Known rows, with every step that occurs
zopil -> mimif -> bugu -> mavaz -> pevam: [ 92 -72  15 -14 -25  56  19  42  -4  38  51  16  21  32 -34   2  54 -31
  24   0  30  13   2  34  28 -15 -11 -26  -2   5  22  -4  47  59   6]
pevam -> mavaz -> nadid -> mimif: [ 20 -32   1 -17  -8  34  18  -4   7  -6  59 -15 -24  -8 -34  -7  51 -39
   7  -6   3  -6  -8  20  27  -1 -24   7  -8  17   9 -28  42  -1  27]
zopil -> mimif -> tave: [ 24 -31   5   5  -8  -9   2  21   2  42  31 -16  17 -15  -1  11   8 -36
   8   0  22  -3  43   9  18  -7  12 -29  50  21  23  15  26 -13  -1]
mavaz -> nadid: [  2 -11   6 -15 -33  18   3  -2   5   1  41  -7 -12   5 -23  -7  10 -26
 -18  -8  11 -17  -3   0  -4  -1   0   9   6   8   0 -15  13   9   0]
dedu -> mimif -> nadid -> mavaz: [-10 -39  12 -10  13  24 -27   8  40 -11  65 -15  -6 -30 -12  -1 -10 -30
   9 -23  24 -27 -17  47  11  15   6  31  30 -19   6  15  61  17  -3]
bugu -> mavaz: [ 20 -42  -2  -8   3  15   1   9 -14   1 -10  13  -5  -9  -5  -9  16  -9
  18   4  -4  -6 -11   3   3  11  -4   3 -21 -10   9   2  16  18  -9]
zopil -> mavaz -> nadid -> mimif -> gunil: [ 31 -53 -14 -18 -16  28  10   6  -9  27  42 -11 -37   8 -26  10  73 -18
   9  -1 -27 -21 -19  22 -12  26 -34  -4  11  12   6  -2  45  16  18]
zibu -> dedu -> mimif: [-26  -4  19  12 -10 -18 -14  31   5 -18  21 -15   9 -22 -11  14  17  -9
  11 -11 -23  10  25  21  13 -13  -3   0  22 -22  -3  26  12  34 -18]
zibu -> dedu -> mimif -> zopil -> mavaz -> bugu: [ 23 -56   7 -10 -11  13 -35  23   3  -1  36  10  17   2 -59 -12  50 -21
  -3  -4 -31   2   0  50  12   7  11  -2  -4  -6  19  17  47  91  15]
bele -> mimif -> bugu -> mavaz -> nadid: [ 48 -64   8 -39 -31  53  15  37  10  14  37  24   4  31 -44   3  27 -64
  34 -27  13 -15 -13  26   4 -11 -13  -5   9   3  44 -11  40  49  23]
kesof -> pevam -> mavaz -> bugu: [ 17 -19 -12 -25   7  45   9  -5   1  23  19   7  19  -1 -32  15  38 -13
  42  -9  -1  -6  15  41  64   4  -7 -40 -34  -2 -12 -24  16  28  17]
tave -> domup: [-20 -16  -6  22  10   9  16   5  -9 -28  20  19   8 -13  12 -32   1   8
  20 -15   0 -14  -4  10  18  13 -18  -7 -12  -2 -10   8   9   4   9]
kesof -> pevam -> mavaz -> nadid -> mimif: [ 26 -28   0 -28  -1  66  18   5  10  10  62 -24  -5  -7 -33  19  64 -41
  40  -7   2   2   4  26  62   4 -29  -4 -10  14 -16 -35  52   2  16]
zopil -> mavaz -> nadid -> mimif -> tave -> domup: [-12 -76  -9  10   5  24  29  17 -18   0  74   3 -14 -27  -4 -34  65 -63
  20  -9   7 -22  -6  37  36  20 -12  -5  34  13   8  -3  65  -8  33]
zibu -> dedu -> mimif -> zopil: [  0  -7  25  -1  -8 -10 -27  28  12 -14  32 -12  17   1 -37   1  11  -1
  -7 -17 -24  13  25  19  10  -6  -9  22  22  -5  25  24  33  47  -6]
kesof -> pevam -> mavaz: [ 22 -16  -3 -14  16  34  13   9   8   9   2 -14   2  -6 -14  28  31  -4
  36  -2   1   6  15  29  46  12 -17 -20 -12  10  -7 -18  18   4  14]
zopil -> mimif -> bugu -> mavaz: [ 85 -54   3 -23 -14  31   1  46   1  23  19  17  20  16 -17  -1  15 -27
  22  -2  24   6  -3  19   4  -1   1 -44   5   7  21 -11  49  47  -6]
nadid -> mavaz -> pevam -> kesof: [ 17 -42  12   9 -39  38  18 -22  23   6  64 -12 -27  18 -35   1  31 -14
  33   3  21  -3  -4  25  25  18 -12   7   6 -11  42  -9  21  10   0]
dedu -> mimif -> nadid -> mavaz -> bugu: [-12 -44   8 -19  10  42 -27  -7  36   4  82   7  14 -22 -33  -9  -3 -41
   8 -27  20 -39 -21  64  30   6  18   8   7 -35   0   8  57  45   2]
bugu -> mavaz -> nadid -> mimif -> dedu: [ 11 -58  10 -36 -17  31  15  20  14  -6  53 -11   4   5 -19 -18  56 -36
  35  -1 -10   8 -11   3  -1  19 -16  22  -8 -15  24 -34  62  40   3]
mavaz -> nadid -> mimif -> gunil: [  3 -10  -1 -16 -16  22  17  -8   2  24  53 -13 -14   9 -27   9  43 -10
   3 -11 -24 -20   1   9   2   9 -35  -5  10   7  11  -5  26   4   8]
nadid -> mimif -> bugu: [ 20   7   6 -18  16  21   9  23   9   5  25  13  21  19 -10   9  14 -16
  13  -5   1  22  -5  16  15 -12  -7 -16  14   2  11 -19  31  17  14]
zopil -> mavaz -> pevam -> kesof: [ 38 -50  12  -3 -25  26  16   2  -3  23  18 -10 -40   9 -24  -5  69  -8
  28  25   8   5 -20  33  17   7  -8  -2   9  -1  40  -9  18  12  16]
zibu -> dedu: [-20  15  -2  15 -23 -15   4  20  -5 -25   6  -3   3 -11 -12   2  22  -1
  10   5 -19  21  21  -4  -6  10 -11   0  -8  -4  11  21   1  22  -8]
tave -> domup -> gunil: [-11 -14  -9  10  19  -4  25  -7 -16 -18  18  17  15  -6   8 -22  -2  29
  25 -62 -20 -28  -5  21  30  15  -3  -4 -16 -15  -7  34  11  13   2]
bugu -> mavaz -> nadid: [ 24 -54  -3 -19 -25  30   6   5  -3   2  28   3 -22  -5 -31 -14  31 -34
   1  -6   8 -24 -19  11  -2   2 -10  10 -15  -1  11 -14  26  23  -9]
nadid -> mavaz: [  2 -28 -13   9 -23  17  -1 -14  15 -14  35   5  -4   7 -16   2  -8  -8
   2  -6   8 -11  -5   4  -6  32  -1   8   4   1   1   5  25   6  -5]
dedu -> zibu: [ 10  -2  -7 -14  10 -34   6  -5   5   0   2 -14  -1 -24   5  17 -11 -13
 -23  11  -5 -11   6   6  13 -10 -15   4   7 -16  10  18   4  -3  21]
zopil -> mimif -> tave -> domup: [  7 -51   2  29   2  -2  23  28  -5  17  54   0  25 -27   7 -20   5 -31
  26 -10  20 -19  34  19  39   5  -1 -34  34  16  10  24  37 -11   5]
zopil -> mimif -> bugu: [ 61 -15   0 -16 -15  19  -2  42  14  22  31   3  27  25 -14   8   0 -19
   2  -7  23  11   3  12  -2  -8   6 -44  25  18  15 -11  37  28  -1]
nadid -> mavaz -> bugu: [ -2 -35 -24   0 -23  33  -5 -27  12   3  51  25  11  14 -36  -6   1 -19
  10  -7   8 -24  -9  22  13  24   9 -17 -23 -14  -9  -1  20  32   3]
mimif -> tave -> domup -> gunil: [-31 -17 -11  14  28 -17  32  -2 -20  15  26  12  20 -21   8 -16  -4   9
  26 -70 -10 -36  37  32  51  12   3  -6  24  -8  21  37  14  -6   6]
zopil -> mavaz: [ 25 -42 -13   1  -1   5  -5  10 -10   3 -11   2 -19  -2   1  -3  31  -7
   1  13  -1   1 -25  15  -9  18   5   0   4  10  -1   2  20  11  10]
kesof -> pevam -> mavaz -> nadid: [ 21 -27  -3 -26 -15  51  10   7   9  10  39 -24 -11  -4 -36  20  45 -33
  25 -11  10 -13   9  26  41   9 -19 -10  -5  17  -6 -36  35   8  13]
zopil -> mimif -> gunil: [ 48 -23  -3   0 -18  -1  -2  19   2  40  15 -11   1   6  -9  23  21  16
  16  -2 -11 -17  19  10 -12  13 -20 -42  12  15  10  20  11   9  -7]

Rows
[  2 -43  38  -4 -11  44  -2  -4  44   7  95 -29 -24 -17 -32   0  28 -33
  34 -16  39 -23 -13  60  40   1  -8  33  36 -29  46   3  58  19   0]
dedu -> mimif -> nadid -> mavaz -> pevam -> kesof
[-16 -29  36   7 -34  30   2  16  41 -17 105 -32 -18 -25 -46   4  50 -35
  42 -11  18  -1   8  61  36  12 -18  31  33 -38  57  19  60  35  -5]
zibu -> dedu -> mimif -> nadid -> mavaz -> pevam -> kesof
[ 29 -45  42  -8 -25  22  13  51  12  12  41  -1  -2  10 -53  12  64 -24
  50 -11   6  20  22  67  39 -26 -25 -15  22 -34  62   0  37  73  -8]
zibu -> dedu -> mimif -> bugu -> mavaz -> pevam -> kesof
[  5 -25   4 -43 -12 -15  15   8  32 -12  69 -37  11 -11  -2  10  26 -37
  -5   6 -13  -2   8   5   9  -2 -23  20  19 -24  29 -13  51  20  33]
mavaz -> nadid -> mimif -> dedu -> zibu
[-35 -31   3  -5 -12  27 -23  12  27 -23  88   0  16 -31 -42  -6  24 -42
  21 -28   3 -20   1  58  27  19   8  14   2 -40   9  26  60  63  -2]
zibu -> dedu -> mimif -> nadid -> mavaz -> bugu
[ 28 -56  13   0 -12  35  21  -2 -16  14  26  12  -6   8 -23  -5  51 -12
  25   4   1   3  -2  23  32  -6 -19  12 -26 -11  10   4  11  26   9]
bugu -> mavaz -> pevam
[ 21 -29  -3 -16 -23  24  13  -4  10  -4  35 -12 -28  -6 -37 -10  35 -28
 -13 -11  11 -19  -1  20   7  -2 -15   3  -4  14  19 -23  22   6  20]
pevam -> mavaz -> nadid
[ -1  -8  -1 -29   3 -43  13  12  29  -8   2 -21  21 -15  14  15   1   0
  -6  12  -9   2  22   3  -5   7 -14  11  17 -25  33  10  20  21  25]
mimif -> dedu -> zibu
[ 45 -47  -3 -32 -22  39   9  24   2  10  33  20  -8  22 -37 -12  25 -40
  -3 -17  21 -11 -11  25  -8   0  -7  -7   2   2  34 -31  44  52   2]
mimif -> bugu -> mavaz -> nadid
[ 52 -47  16   0 -42  62  10   9  41  11 108 -30 -18  -3 -33  -9  36 -37
  40   7  51  -9 -16  36  29  22  -9  10  20   2  50   0  73  10   2]
zopil -> mimif -> nadid -> mavaz -> pevam -> kesof
[ 44 -31   2 -31 -17 -37   4  33  35   3  28 -33  30 -12  14  22   2 -13
   0  17   2   3  20   2  -1  -1  -9 -13  24 -12  28  16  36  26  18]
zopil -> mimif -> dedu -> zibu
[ 40 -33   4 -19  19  33  10  24  -2   8  17  23  12  10 -15  -3  31 -25
  28  -4   1  21 -14  24  17   1 -17 -15  -5  -7  19 -18  46  35   6]
nadid -> mimif -> bugu -> mavaz
[ 27 -24  30 -11  15   7 -34  11  22   9  16  -7  15   8 -26   0 -11   2
 -15 -20 -10  -7  11  23  11 -16   2  21  27   2  13   4  31  27   0]
dedu -> mimif -> zopil
[ 33 -47 -13 -15 -20  54 -15   2  30   7  94   3  20 -12 -33 -20   8 -48
  16  -7  36 -27 -21  34  15  28  15 -17 -10  -1   7   8  72  36   0]
zopil -> mimif -> nadid -> mavaz -> bugu
[ 25 -62  -6 -45 -13  -6  12  21  24 -10  57 -32 -12 -11   0  11  60 -48
  -9  22 -12   0 -19  17  -4  19 -16  22  24 -15  26  -8  69  30  43]
zopil -> mavaz -> nadid -> mimif -> dedu -> zibu
[ 53 -44  -8 -12   0  17 -21   9   2   4  -4   6  -9  18 -23 -15  28  -3
 -16   8  -8   6 -21   9 -12  28   0  21   3  24  27  -4  40  30  26]
mimif -> zopil -> mavaz
[ -9  -6  27 -18  31   6 -22  23  24   4  27 -20   2 -35   6  -4  -3 -19
   2 -23  16 -14 -13  39  17 -17   8  25  29 -20   4  12  34  12  -3]
dedu -> mimif -> nadid
[ 51 -53  12 -28  -9  55  -5   3  -1   0  59   4  -4  15 -45 -29  41 -39
   0  -8 -11  -5 -22   4  16  13 -22  31 -20  19  30 -22  73  34  13]
bugu -> mavaz -> nadid -> mimif -> zopil
[  2  -4   4 -34  18 -32  10  15  30 -14  29 -25  24 -20  20  19  15 -10
  11  13 -19  16  14   3  17   1 -22  11  17 -29  27   3  33  11  31]
nadid -> mimif -> dedu -> zibu
[  2 -37   5 -16   2  19  25  -2   3  23  64 -19 -19 -22 -34  -3  54 -58
   9  -8  10  -9  28  29  44  -8 -16   1  31  18  35 -18  49 -18  29]
pevam -> mavaz -> nadid -> mimif -> tave
[ 28 -53  -7 -20 -17  36   2   5  -3   0  51 -12 -28   0 -15 -11  64 -45
   1  11  -2  -4 -39  14   1  13  -5  10   6  16  -8 -14  51   8  18]
zopil -> mavaz -> nadid -> mimif
[-64 -32  18  38  11 -28  14  40  -6 -14  42  -1  24 -50  -2  -6  14 -24
  26 -29 -15 -11  56  42  48  -4 -10 -14  51 -21  14  44  22  10  -2]
zibu -> dedu -> mimif -> tave -> domup
[ 40 -42  -5  -3 -16  42 -12  15  30  -4  79 -15   3 -20 -10 -12   7 -38
  11  -5  39 -14 -21  19   2  39   7   7  16  12  14   9  71   9  -6]
zopil -> mimif -> nadid -> mavaz
[ 20  -3   8 -28 -11  40  13  17  14   8  64   2   6  29 -29   0  30 -43
  -6 -16  15   9 -15  17   9 -14 -10  -8  18  10   9 -37  45  26  16]
mavaz -> nadid -> mimif -> bugu
[ 25 -60   5 -49 -10   0  19  21  22 -13  58 -22   4 -16  -8   3  48 -46
  11   9 -17  -8  -5  12  13   5 -31  26   1 -31  35  -6  66  37  24]
bugu -> mavaz -> nadid -> mimif -> dedu -> zibu
[ -5  -7  16 -20  10  29   4  18  21  -1  20   0   8 -19   1  -5   5 -39
  37 -16  11  -9 -19  14   7  -1  -4  30  15  -3  31  16  31  -2  32]
bele -> mimif -> nadid
[ 26 -54   7 -20 -10  41   7   4  -7  -1  51  -3 -13  -6 -28 -18  45 -45
  17  -3  -7 -12 -24   9  18   3 -23  10 -20  -5   0 -13  49  15  -2]
bugu -> mavaz -> nadid -> mimif
[ 22 -40   4 -43  -6 -11  28  12  35 -17  55 -34  -2 -22 -16   8  54 -35
   3   9 -10   0  13  20  21   2 -33  20   8 -12  43 -18  60  18  54]
pevam -> mavaz -> nadid -> mimif -> dedu -> zibu
[ 44 -21   5 -41   0  75  19  27  19  17  62 -12   6  18 -43  27  58 -48
  37 -17  14  12   4  40  57  -4 -28 -25  11  19   6 -56  66  25  24]
kesof -> pevam -> mavaz -> nadid -> mimif -> bugu
[ 98 -66  22 -19 -36  50  27  38  10  44  48   3  -4  30 -38   3  54 -30
  46   6  35  14   1  39  28 -16 -15 -42   9   1  60 -22  50  47  -1]
zopil -> mimif -> bugu -> mavaz -> pevam -> kesof
[ 50 -44  -3 -17  15  30 -14   7  -5   2  20   0  -2  16 -16 -12  45  -9
  -2  10 -13  19 -27   9   4  24  -8  25   0  25  17  -8  63  18  30]
nadid -> mimif -> zopil -> mavaz
[ 35  -8  12 -12   0  26 -12  31  16   9  45 -21   7 -24   7 -11  10 -26
   9   0  29  -8 -15   8   2   5  10   2  12  12   8   7  50   5   2]
zopil -> mimif -> nadid
[ 52 -57  -6 -23 -29  35 -21   6   3   4  38  -4 -18  26 -42 -22  42 -26
 -30   0   1 -10 -26   9 -18  26   3  30  11  33  29 -21  60  38  27]
mimif -> zopil -> mavaz -> nadid
[ 12 -36   7 -44 -10  54  20  28  30   0  58 -38  17   5 -23  20  73 -30
  59  -8  -6  17  13  21  43  21 -26   4   1   3   9 -51  66  22  20]
kesof -> pevam -> mavaz -> nadid -> mimif -> dedu
[ 47 -50  22 -18   5  57  32  20  -7  21  52  24  12  30 -28  -1  65 -28
  35   0   5  30 -12  42  46 -20 -30  -5 -12 -11  24 -18  49  45  21]
nadid -> mimif -> bugu -> mavaz -> pevam
[ 41 -53  12   3 -32  63   5   7  29   7 116 -13   2  -1 -26  -8  40 -40
  25  -2  46  -8 -18  36  28  22  -6  20  10   8  13  13  70  22  10]
zopil -> mimif -> nadid -> mavaz -> pevam
[ -3 -19 -10  -6   1  32 -11  -4  27 -20  52  -6  -7 -16 -10 -11   2 -24
  11 -10  29 -15 -20  16  -1  39   3  32   6  -6  18   3  54   8   4]
mimif -> nadid -> mavaz
[ 47 -68  22 -19 -21  58  38  33   2  30  32  33  20  37 -38  11  47 -42
  61 -17   8  12  -2  41  38 -27 -21  -1  -1  -5  42   9  29  46  39]
bele -> mimif -> bugu -> mavaz -> pevam
[ 63 -52  24 -13  -9  46   8   0   3  23  57 -11 -23  28 -38 -15  82 -13
  24  22  -1  26 -22  26  33   9 -19  26   4  15  55 -20  62  17  35]
nadid -> mimif -> zopil -> mavaz -> pevam -> kesof
[ 88 -68  -2 -32 -37  48   2  44   8  25  59   9   6  24 -40  -7  28 -54
   8  -8  33 -11 -10  24  -3  -3   1 -37   9  20  24 -27  63  58  -6]
zopil -> mimif -> bugu -> mavaz -> nadid
